In the rows, 128 means zero.
Known rows, with every step that occurs:
belat/poram/tizi/zubiv/zeda: [131 109 128 104 129 116 141 106 195 124  97  85  74  63 152 165 166 116
  97 121 127 147  87 157  90 103 176 146 145 155 210 205 120 125 138 117]
lebi/nenivel/zeda/zubiv/tizi: [105 105 157 139 120  77 150  46 144 140 138  76 144 107 168 101 167 137
  87  78 114 113 106 117 181 166 144 196 139  83 111 160 109  82 132 132]
zeda/feni: [141 143 127  96 143  94 130 126 119 130 128 124 125 139 158 162 109 118
 105 138 121 136  99 144 156 135 177 148 137  88 145 151 142 135 147 124]
lebi/belat/poram/tizi/zubiv/zeda: [125  91 126  98 111 100 129  99 184  97  97  85  71  54 138 150 166 111
  81 113 142 145  76 164  91  98 170 138 150 155 219 202 123 138 142 126]
zubiv/zeda/feni: [146 136 140  95 111  84 144 128 145 132 127 131 125 118 175 177 125 123
  86 151 119 127 129 157 138 112 190 137 154  97 163 173 134 126 157 110]
zubiv/zeda: [148 136 129 112 116  96 141 110 159 124 122 122 133  99 171 141 156 137
  88 116 138 128 149 157 129 116 171 141 145 129 165 169 116 122 135 118]
nenivel/lebi/belat/tizi/zubiv: [115  79  94  72 150 128 121  98 147 126 173  78 146  94 142 168 154 141
  85 111 135 184  94 154 151 123 151 157 127 106 205 151 124 109 126  98]
lebi/belat/tizi: [125 108 119  84 120  99  93  90 131 100 154 115 142 105 150 145 151 142
  89 105 145 138 112 137 153 124 163 160 130 108 155 125 123 108 141 114]
lebi/belat/tizi/zubiv/zeda: [117  84 128  86 113  74 150  98 167 119 148 102 127  61 163 178 181 132
  78 126 142 150 118 163 121  87 168 154 143 127 197 175 120  95 135  83]
poram/belat/tizi/zubiv/zeda: [128  97 125 103 122 106 180 118 175 141 145 115 122  85 174 181 198 134
  97 133 137 156 133 153 133  79 179 156 124 140 208 188 124  80 160  97]
belat/poram/tizi/zubiv/zeda/nenivel: [136 124 101  86 144 105 134 108 215 113  98  78  79  48 165 182 166 104
  96 116 101 132 104 172  67 110 179 139 141 168 188 190 103 124 132  94]
lebi/nenivel/zeda/zubiv/tizi/poram: [128 131 157 107 105  57 119  67 145 150 140  67 120 113 160  95 173 147
  86  97 114 120  79 118 167 171 150 189 147  64 114 153  95  80 160 135]
feni/zeda/nenivel/lebi: [151 119  81  78 161 151 108 102 175 115 160  98 156 140 174 123 125 121
  65  76 111 150 167 164 130 163 156 129 142 112 179 129  95 156  98 114]
nenivel/zeda: [143 127 138 127 134 102 107  87 114  98 114 114 105 106 152 107 148 126
  87  96 129 123 142 133 137 138 143 150 135  93 144 127  91 120 125 124]
lebi/nenivel/zeda/feni: [132 124 155 117 113  88 131 101 123 122 110 106 103 119 168 176 113 111
  84 124 114 115 110 134 145 160 172 156 160  58 136 149 131 122 158 132]
poram/pekon: [127 142 114 125 155 122 113 110 140  94  92 136 116 118 140 145 130 118
 134  94 147 145 101 152 171 160 180 166 152 128 162 145 133 121 153 137]
feni/zeda/zubiv/tizi/belat/poram: [119  79 138  97 147  96 145  72 191 133 142  85  99 145 174  88 160 162
  61 117 145 158  86 153 147 138 159 203 128 119 159 169 115 130 114 131]
belat/lebi: [149 143  85 117 125 119 122 103 152 130 125 118 112 129 141 134 157 119
 102 103 120 170 112 169 152 159 177 170 125 102 144 151 113 126 136 141]
tizi/zubiv/zeda: [133 117 126 110 130  84 172 114 164 135 117  98 123  77 167 156 172 127
  93 128 133 145 126 168 123  96 164 145 142 133 193 190 119 111 125  96]
belat/lebi/nenivel/zeda: [138 121 126 139 100 113 126  76 150 126 101 100  93 103 157 154 155 112
  81  84 119 137 122 150 138 185 166 175 147  74 133 144 102 118 147 147]
zubiv/tizi/belat/lebi/nenivel: [121 114 100 107 145  98 157  90 181 157 119  81 138 120 159 165 139 125
  85 102 133 180  82 176 170 182 158 208 140 105 142 175 145 104 151 129]
nenivel/zeda/zubiv/tizi/poram/pekon: [124 124 138 114 119  77 101  70 150 113 107 100  97 109 139  93 164 132
 121  91 128 136  87 127 174 167 163 192 155  89 143 145  99  80 180 133]
nenivel/lebi/belat/poram: [139  82 111  92 127 169  69 101 143  96 136  78  93 134 131 136 135 153
  67  96 143 163  68 168 121 162 165 145 141 126 183 144 106 170 141 157]
pume/pekon: [166 132 121  98 134 122 136 101 118 113 144 127 147 115 166 132 122 117
 103 101 111 151 117 144 151 142 163 147 146 103 128 181 111 110 145 123]
zeda/nenivel/lebi: [149 134  77  81 175 153  98 111 153 122 154  83 158 129 164 150 123 125
  91  87 100 156 139 164 127 163 156 137 136 118 158 131 100 140 121 108]
belat/tizi/zubiv/zeda/nenivel/lebi: [137 106  83  64 162 135 129 108 203 145 168  72 165  83 184 208 159 131
  78 121  93 166 150 172 113 126 167 144 139 128 189 158  95  95 134  62]
lebi/belat/poram/tizi: [132 116 121 102 129 133  73  90 151  73 102  97  69  90 120 122 134 113
  98  83 139 136  61 136 103 144 170 147 141 142 176 157 126 158 142 162]
tizi/belat/lebi: [141 131  83 102 156 105 136 108 153 132 120 110 110 128 154 132 142 120
  96 124 139 195 107 184 149 153 167 185 118 106 166 167 120 133 145 125]
zeda/nenivel: [143 159  94  95 166 104 115 116 153 112 117 100 134 107 166 143 142 120
 106  99 106 124 129 158 121 141 165 142 128 128 132 136 102 125 112 105]
feni/zeda/zubiv/tizi/poram/belat: [142 112 132 109 105  92 151  97 155 142 153 115 117 162 153  49 194 139
  84  81 133 143 114 125 177 124 162 173 119 101 166 163 112 111 163 159]
zubiv/tizi: [135 118 113 103 153  97 131  93 149 130 131  97 161 122 142 112 141 153
 103  89 134 134 102 142 179 132 137 174 125 121 129 142 129 100 114 113]

Rows:
[147 148 107  96 136  89 131 117 178 117 118 107 132  86 184 168 151 121
  85 109 107 112 157 170  95 120 172 134 140 139 148 157  97 118 128  96] => zubiv/zeda/nenivel
[129 133 101 116 142 111 153 102 160 146 114  90 122 120 165 169 137 110
  90 119 135 178  86 178 155 185 176 192 137 102 155 174 139 129 151 137] => tizi/belat/lebi/nenivel
[151 157 114  63 127  98  83 124 144 140 156 109 124 126 151 147 159 158
 107 133 128 148  96 132 145 145 176 158 134  94 139 119 102  84 167 109] => belat/tizi/poram
[135 120  80  78 171 144 129 105 196 125 136  67 140  75 166 176 141  98
  91  88  93 160 140 169  98 125 159 126 144 141 208 179 107 130 128  86] => poram/tizi/zubiv/zeda/nenivel/lebi
[126 110 133  74 122  74 165 121 171 152 147 114 125  96 178 224 147 125
  96 171 114 149 113 157 135  91 191 154 145  98 186 181 139  92 160  75] => belat/tizi/zubiv/zeda/feni
[107 114 115 119 137  87 173  69 173 168 140  73 142 120 175 140 159 125
  91  98 120 174  71 163 178 187 168 225 133  90 135 194 137 102 147 137] => zeda/zubiv/tizi/belat/lebi/nenivel
[137 140 115  86 143  91  92 110 162 116  93 113 115 123 122 131 137 139
 129  99 144 153  67 148 175 163 163 181 159 118 149 137 125  84 177 131] => zubiv/tizi/poram/pekon
[141 122 127 110 128  94 141 109 138 148 148  98 123 149 146  77 190 143
 110  98 129 146  87 125 177 132 160 172 117 109 150 172 113  97 181 155] => zeda/zubiv/tizi/poram/belat
[114 121 132 120 147  86 152  67 148 141 160  90 163 127 158  84 163 149
 108  90 119 130  96 125 195 141 147 191 125 105 121 164 123  94 114 125] => zeda/zubiv/tizi
[147 132 121  57 109  82  68 113 134 114 156 109 113 111 138 133 156 152
  93 122 141 148  89 135 137 135 170 158 139  91 158 117 105 103 165 122] => lebi/belat/tizi/poram
[141 142 131  89 127  65 114  91 145 151 155  80 139 136 148  76 169 156
 107 108 119 140  77 127 176 149 152 184 129  87 128 155 106  89 148 129] => zeda/zubiv/tizi/poram
[149 126 103 112 101 118 144 115 175 165 115  91 111 135 138 151 177 122
  95  85 124 167  68 159 171 176 177 187 136 104 141 168 131  94 196 166] => zubiv/tizi/poram/belat/lebi/nenivel
[140 105  83  79 151 136  80  99 135  90 149  86 146 107 147 132 123 121
  74  74 121 154 124 169 123 152 149 133 140 116 176 132 106 162 125 124] => zeda/nenivel/lebi/belat
[122  84  99  88 157 156  98  94 166 103 120  58  81  81 118 135 139 111
  91  89 129 177  50 158 112 138 156 146 135 138 227 176 129 158 133 140] => nenivel/lebi/belat/poram/tizi/zubiv
[136 109 122 155  96 130 141  86 142 124 102 108  81 114 154 149 171 104
  83  75 124 145 124 150 140 172 172 172 137  87 151 156 110 117 174 166] => poram/belat/lebi/nenivel/zeda
[145 142 100  89 143  97 129 102 174 102 124 119 128 120 176 114 143 114
  76  86 114 118 167 156 120 132 165 141 139 119 151 131 101 142  92 112] => feni/zeda/nenivel
[125 109 112  86 182  78 146 100 145 135 127  90 155 123 159 116 126 149
  96 110 155 165 101 156 173 119 129 188 122 125 150 151 139 102 126 102] => zubiv/tizi/belat
[116 106 137 115 125  78 163  53 169 136 160 102 154 143 168  56 165 145
  82  74 125 130 128 124 192 142 147 187 133  99 138 158 116 111  93 129] => feni/zeda/zubiv/tizi
[136 143 107 129 119 124 137  99 160 146 117  98 119 122 155 173 151 113
  96  92 120 155  87 168 159 199 186 178 149  94 135 162 130 126 146 150] => belat/lebi/nenivel
[122 127 153 148 124  87 132  61 116 111 141 101 112 114 172  82 173 130
  95  98 113 115 133 116 152 153 159 169 128  76 137 154  86 117 121 136] => nenivel/zeda/zubiv
[130 112  97  86 143  96 171 121 200 135 140 101 126  73 185 208 192 116
  99 123 111 143 145 167 106  81 183 149 125 154 188 176 109  81 150  77] => poram/belat/tizi/zubiv/zeda/nenivel
[153 129  90  85 152 147 114 113 179 128 147  89 154 110 180 170 138 124
  72 100 103 150 162 172 112 142 166 127 144 128 175 153  94 132 135  96] => zubiv/zeda/nenivel/lebi
[116 129 167 158 112  88 144  60 117 123 130  90 116 108 181 111 169 124
  89  92 112 107 115 114 154 176 165 176 141  68 128 164 100 114 134 146] => lebi/nenivel/zeda/zubiv
[135  96 105  94 137 145  85  95 118 100 156  96 146 125 135 107 125 133
  78  78 145 162 108 157 151 153 147 138 141 105 186 139 116 164 129 142] => nenivel/lebi/belat
[120  92 108 120 134  75 151  50 168 142 139  92 114 118 164 100 169 127
  84 105 123 182 112 162 169 149 146 218 117  79 146 169 101  97 140 118] => nenivel/zeda/zubiv/tizi/belat/lebi
[125 100  87  59 148 138  76  91 156 110 179  93 161 106 160 169 133 139
  80  91 119 156 131 152 134 144 162 150 134 111 159 110 105 112 140  99] => zeda/nenivel/lebi/belat/tizi
[141 109 142 122 110  89 133  90 133 132 144  98  98 135 147  69 196 142
  96  92 123 135 102 114 164 119 150 172 118  92 154 154  91  91 183 158] => nenivel/zeda/zubiv/tizi/poram/belat
[143 115  82  80 165 136 139 113 188 138 148  69 151  89 177 180 148 121
  78 106 102 163 145 183 107 131 159 132 146 132 199 167  97 127 125  82] => tizi/zubiv/zeda/nenivel/lebi
[138  97 124  98 121 127  86 104 136  91 113  99  72 117 131 124 149 149
  78 101 150 141  58 163 115 146 171 152 136 133 159 149 111 158 135 154] => lebi/belat/poram
[124 118 119 108 173 132 108 114 166  94  73 110  71 128 148 168 129 135
 117 128 161 174  55 176 135 164 186 185 149 147 182 162 128 135 170 140] => tizi/belat/poram/pekon
[131  87  91  74 141 117 120 102 170 105 150  75 141  73 160 157 146 113
  65  97 123 166 126 187 103 117 152 129 146 130 210 167 103 142 127  97] => tizi/zubiv/zeda/nenivel/lebi/belat
[122 104 123 109 126 135  78 102 149  71  78 120  59 114 122 153 141 129
 108  98 159 151  50 166 132 162 190 172 161 143 177 150 125 146 166 166] => lebi/belat/poram/pekon
[121 137 106 106 176 108 147 103 148 120 109  86 111  75 132 128 148  95
 131  94 124 154  89 138 134 118 152 148 126 130 192 179 143 123 115 113] => poram/tizi/zubiv
[124 130 144 131 119  93 154  68 144 119 161 126 128 144 179  63 173 126
  80  90 124 126 148 127 166 148 173 163 134  88 155 163 111 145  93 142] => feni/zeda/zubiv
[163 120  84  99 113 119 126 120 166 151 125 110  97 145 126 108 182 132
 106  97 128 183  90 163 170 143 170 177 117 110 155 158 111 102 193 160] => zubiv/tizi/poram/belat/lebi
[136 133  99  92 148  78 159 118 185 127 118  92 123  63 179 176 164 111
  91 127 107 134 138 180  94 102 168 140 139 142 173 176 103 108 117  77] => tizi/zubiv/zeda/nenivel
